Known rows, with every way that one mark hangs from another:
gobopel[gefad[fabomun nedulu]]: [-22.2  39.1  -5.5 -27.0 -20.9 -29.7 -24.2   4.4 -13.7  -6.5   9.5   8.3
  39.6 -22.4  13.2   5.8 -10.1  -3.5 -16.4]
vemif[nedulu[gobopel[gefad[fabomun]]]]: [ -9.6  42.7 -20.3 -29.2 -16.0 -31.9 -26.4   6.7 -12.9  31.9   1.7 -18.0
  43.5 -25.2   6.0  40.2 -11.3  12.4 -30.2]
gefad[gobopel[nedulu] tivaz]: [ -1.9  57.4  -5.7 -33.5 -42.9  -6.6  -9.2   0.0  15.1   2.1  -4.5  -4.0
  39.4   8.1   7.1  22.7  -2.1  10.0   8.3]
tivaz[gefad[fabomun nedulu[vemif]]]: [-27.3  39.6   4.0 -18.0 -41.8 -31.2 -24.8  15.5  -5.6   5.9  19.4  -2.8
  65.6 -18.0   9.8 -25.9 -22.9  -4.9  -3.2]
gobopel[gefad[fabomun tivaz] nedulu[vemif]]: [-28.7  65.1 -11.3 -37.7 -35.8 -16.9 -25.9   1.5 -20.6   1.4  31.8  18.9
  64.7  24.0  20.5  15.6 -37.6   1.3 -25.0]
gefad[nedulu]: [ -8.4  28.8  -2.3 -22.9 -23.6 -16.5 -20.3   5.4  18.1 -12.7  -1.7  -8.9
  16.0 -21.0  11.8  -1.7  -7.5  -3.5   2.5]
gobopel[nedulu]: [ -6.8  41.9 -26.6 -32.5 -16.5 -16.0 -16.1  -8.3  12.3 -23.5   0.1   3.1
   1.8   5.1  13.7  38.3 -19.4  10.9 -10.0]
fabomun[gobopel nedulu]: [ 22.3  46.5 -49.5 -13.4  -5.9 -14.8 -16.0  -2.1   5.1  -0.2  -6.0  11.4
   9.1 -41.3  22.2  14.0 -10.6  30.3  -4.6]
gobopel[gefad[tivaz]]: [  6.8  47.0 -10.3 -29.1 -33.0   3.3 -24.5 -18.2  -4.4  -2.4   8.0  -5.3
  24.0   1.7   5.6  19.8  -9.9  -9.3 -26.6]
fabomun[nedulu[gobopel vemif]]: [ 10.9  46.0 -30.0 -20.7 -14.0 -10.8 -32.8  12.2   2.3   4.7   5.7 -15.7
  30.4 -14.9  24.8   2.6 -18.0   5.6   0.4]
vemif[nedulu[gobopel]]: [  4.9  32.8 -17.9 -25.7 -19.4 -18.8 -23.0   6.9  21.4  26.0  -7.7 -35.4
  20.3 -24.3   3.3  32.8  -8.9  12.1 -11.5]
fabomun[gobopel[gefad[tivaz]] nedulu[vemif]]: [ 27.1  62.1 -31.6 -19.9 -21.0  -4.0 -25.4   0.2 -20.4  22.8  21.9  23.0
  44.1  -9.9  27.3  -2.0 -23.5  10.2 -15.4]
gefad[nedulu[vemif]]: [-13.6  30.4   4.6 -22.7 -23.5 -15.8 -30.0  15.0  14.3  -9.0  12.7  -9.0
  37.0  -3.2  18.1 -20.1 -24.4  -8.3   6.0]
fabomun[nedulu]: [  9.7  39.9 -48.2 -20.7 -13.1 -15.4 -22.8  -9.0  12.5 -24.2   4.1  -5.3
   6.5 -33.0  19.2  19.9  -6.8  11.5  -6.1]
tivaz[gefad[nedulu]]: [  6.5  31.7   0.9 -21.3 -39.6 -20.8 -13.8  -1.9   6.3   0.0   0.1  -6.9
  16.2 -25.0   2.7  -0.3  -1.5 -10.3  -2.4]
gefad[nedulu[gobopel] tivaz]: [ -0.6  47.8  17.8 -24.8 -44.5  -7.4 -16.5  15.1  17.5  25.7  -9.0 -18.7
  36.1 -17.5   4.9 -10.5  -0.9 -13.1   4.6]
fabomun[nedulu[gobopel[gefad[tivaz]] vemif]]: [ 23.3  62.5 -17.9 -28.1 -28.7  -3.3 -33.0   5.4 -18.5  23.5  18.6  -5.1
  43.9  -1.0  23.3   4.8 -13.8 -11.8 -14.8]
gobopel[gefad[tivaz] nedulu[fabomun vemif]]: [-19.8  64.4 -13.6 -39.3 -30.5 -12.3 -27.5  -1.8 -16.9  17.9  25.0  12.7
  54.4  30.9  34.9  30.6 -38.1  -5.8 -43.9]
tivaz[gefad[gobopel]]: [ 14.8  37.9  -7.4 -18.9 -39.0  -8.0 -15.8 -10.8   2.5   1.5 -12.7 -21.2
  30.4 -13.4  -5.1  13.1   8.7   6.1   0.4]
gobopel[gefad[tivaz] nedulu]: [  4.8  58.6 -15.5 -40.5 -32.3  -7.7 -14.8 -16.2  -8.3  -4.9  12.4  14.5
  15.4  17.9  12.1  40.6 -14.9  -5.2 -24.0]

Rows:
[-30.8  49.8 -25.6 -31.3 -15.3 -20.6 -28.0   4.9   4.3  -1.1  12.3   1.1
  41.2  18.3  34.9  28.5 -42.1  10.1 -29.9]  gobopel[nedulu[fabomun vemif]]
[-11.2  63.0 -33.9 -25.2 -31.5 -17.0 -32.8   1.0 -20.5   0.1  35.3  10.1
  69.0 -12.9  26.0  -2.7 -24.5   1.6 -20.2]  gobopel[gefad[fabomun[nedulu[vemif]] tivaz]]
[-19.8  52.0 -23.4 -37.5  -8.3 -20.5 -32.3  -2.8 -21.2   3.0  18.6  12.9
  36.8  28.4  38.7  41.2 -39.3  -0.3 -44.2]  gobopel[gefad nedulu[fabomun vemif]]
[-11.6  55.9 -11.6 -29.1 -36.2 -23.9 -19.5   6.6 -11.2  21.8   4.6  -3.5
  60.7  16.0  25.4  25.1 -19.1   8.6 -16.4]  tivaz[gefad[gobopel[nedulu[fabomun vemif]]]]
[ 15.2  37.8  -3.8 -22.4  -9.2 -16.5 -17.1   3.1 -15.2  15.5  -5.0  21.5
  13.8 -18.3  17.5   6.0  -9.2   3.9 -12.1]  fabomun[gobopel[gefad[nedulu]]]
[-21.6  42.3  13.8 -17.9 -46.9 -30.2 -21.6  24.0  -7.8  15.8   9.3  -7.9
  85.2 -16.7   7.6 -29.6  -6.7   0.1  13.9]  tivaz[gefad[fabomun gobopel nedulu[vemif]]]
[-27.9  64.5  -9.9 -30.7 -46.2 -19.0  -7.9   7.0   7.5   3.4  -0.3   2.1
  67.8  -1.9   7.2  16.3  -7.6  20.0   4.6]  gefad[fabomun gobopel[nedulu] tivaz]
[-17.9  51.3 -33.1 -16.6 -20.5 -24.4 -31.2  17.9  -0.8  -8.5  12.3  -6.9
  76.8 -26.2  24.1 -10.4 -12.6  22.5  11.3]  gefad[fabomun[nedulu[vemif]] gobopel]
[-17.2  45.3 -21.3 -14.2  -9.2  -7.1 -29.3   8.7   1.6  25.0  -1.4  -0.9
  51.9  -7.2  32.0   0.8 -41.0  24.6 -30.9]  nedulu[fabomun[gobopel] vemif]
[ -7.6  39.4 -37.1 -17.2 -10.9 -25.9 -18.4   6.4  14.1  44.2  -8.3  -8.6
  37.6 -37.9  23.0  35.1 -25.0  37.5 -35.2]  vemif[nedulu[fabomun[gobopel]]]
[-30.0  38.3   2.0 -26.8 -20.1 -27.8 -35.0  15.5 -18.5  -2.8  23.4   7.5
  60.5  -4.4  20.8 -13.9 -26.8  -8.5 -13.5]  gobopel[gefad[fabomun nedulu[vemif]]]
[-25.9  51.8 -15.0 -31.8 -20.0 -19.3 -26.0  13.9   1.7   8.7   2.1  -4.6
  60.8  19.2  33.7  23.2 -26.3  14.5 -10.6]  gefad[gobopel[nedulu[fabomun vemif]]]
[  1.2  60.1 -17.6 -21.9 -23.6  -2.4 -20.3  -9.9 -16.0  39.6  -4.7  10.6
  43.9 -12.2  23.5  22.3 -20.3  13.4 -49.0]  nedulu[fabomun[gobopel[gefad[tivaz]]]]
[ -6.5  60.9  -9.5 -21.2 -24.1   0.9 -29.0   0.7 -20.0  43.6  10.6  10.4
  65.3   5.6  30.4   3.2 -36.6   8.8 -45.5]  nedulu[fabomun[gobopel[gefad[tivaz]]] vemif]
[-21.3  55.1 -32.2 -23.0 -12.1 -27.7  -9.3   4.1  -2.0   1.9  -6.5  24.9
  31.8 -15.6  17.0  25.9 -28.7  39.6 -12.7]  gefad[fabomun[gobopel[nedulu]]]
[-19.9  51.5 -21.9 -31.2 -19.9 -21.4 -15.7   3.1   5.3   5.5 -13.1  -3.9
  40.1   0.7  25.3  43.2  -9.6  19.0 -15.5]  gefad[gobopel[nedulu[fabomun]]]
[-36.6  39.8  11.8 -19.6 -30.7 -26.8 -27.6  30.9   4.9   2.7   6.8 -10.2
  85.3 -14.0  16.1 -31.2 -13.7   5.8  18.6]  gefad[fabomun gobopel nedulu[vemif]]
[-34.5  65.2  -2.2 -30.0 -45.9 -16.9 -18.6  17.6   3.2   7.2  14.7   0.4
  87.5  15.4  15.0  -2.5 -24.7  15.5   7.7]  gefad[fabomun gobopel[nedulu[vemif]] tivaz]
[-14.4  59.6 -21.7 -21.3 -27.8 -29.9 -13.5   8.6 -18.9  19.3  11.7  27.0
  53.1   0.4  15.4   7.8 -38.2  28.6 -14.1]  tivaz[gefad[fabomun[gobopel[nedulu[vemif]]]]]
[ 28.2  61.6 -25.8 -28.0 -27.9  -5.1 -22.6  -5.4 -15.0  18.8   4.2  -3.6
  22.6 -17.6  15.9  24.1   2.5  -6.7 -17.9]  fabomun[nedulu[gobopel[gefad[tivaz]]]]
[  5.6  56.6 -37.5 -16.9 -30.9 -29.9 -17.1   1.6 -12.6  14.5  -2.2  -7.7
  37.3 -46.2   8.7  15.7   0.8  12.7 -12.0]  tivaz[gefad[fabomun[nedulu[gobopel]]]]
[-19.9  54.2   6.8 -16.4 -36.0 -11.8 -20.8  25.5   7.9  47.9   5.6   7.4
  75.1 -13.8  32.8 -28.0 -32.9   8.1 -15.5]  gefad[nedulu[fabomun[gobopel] vemif] tivaz]
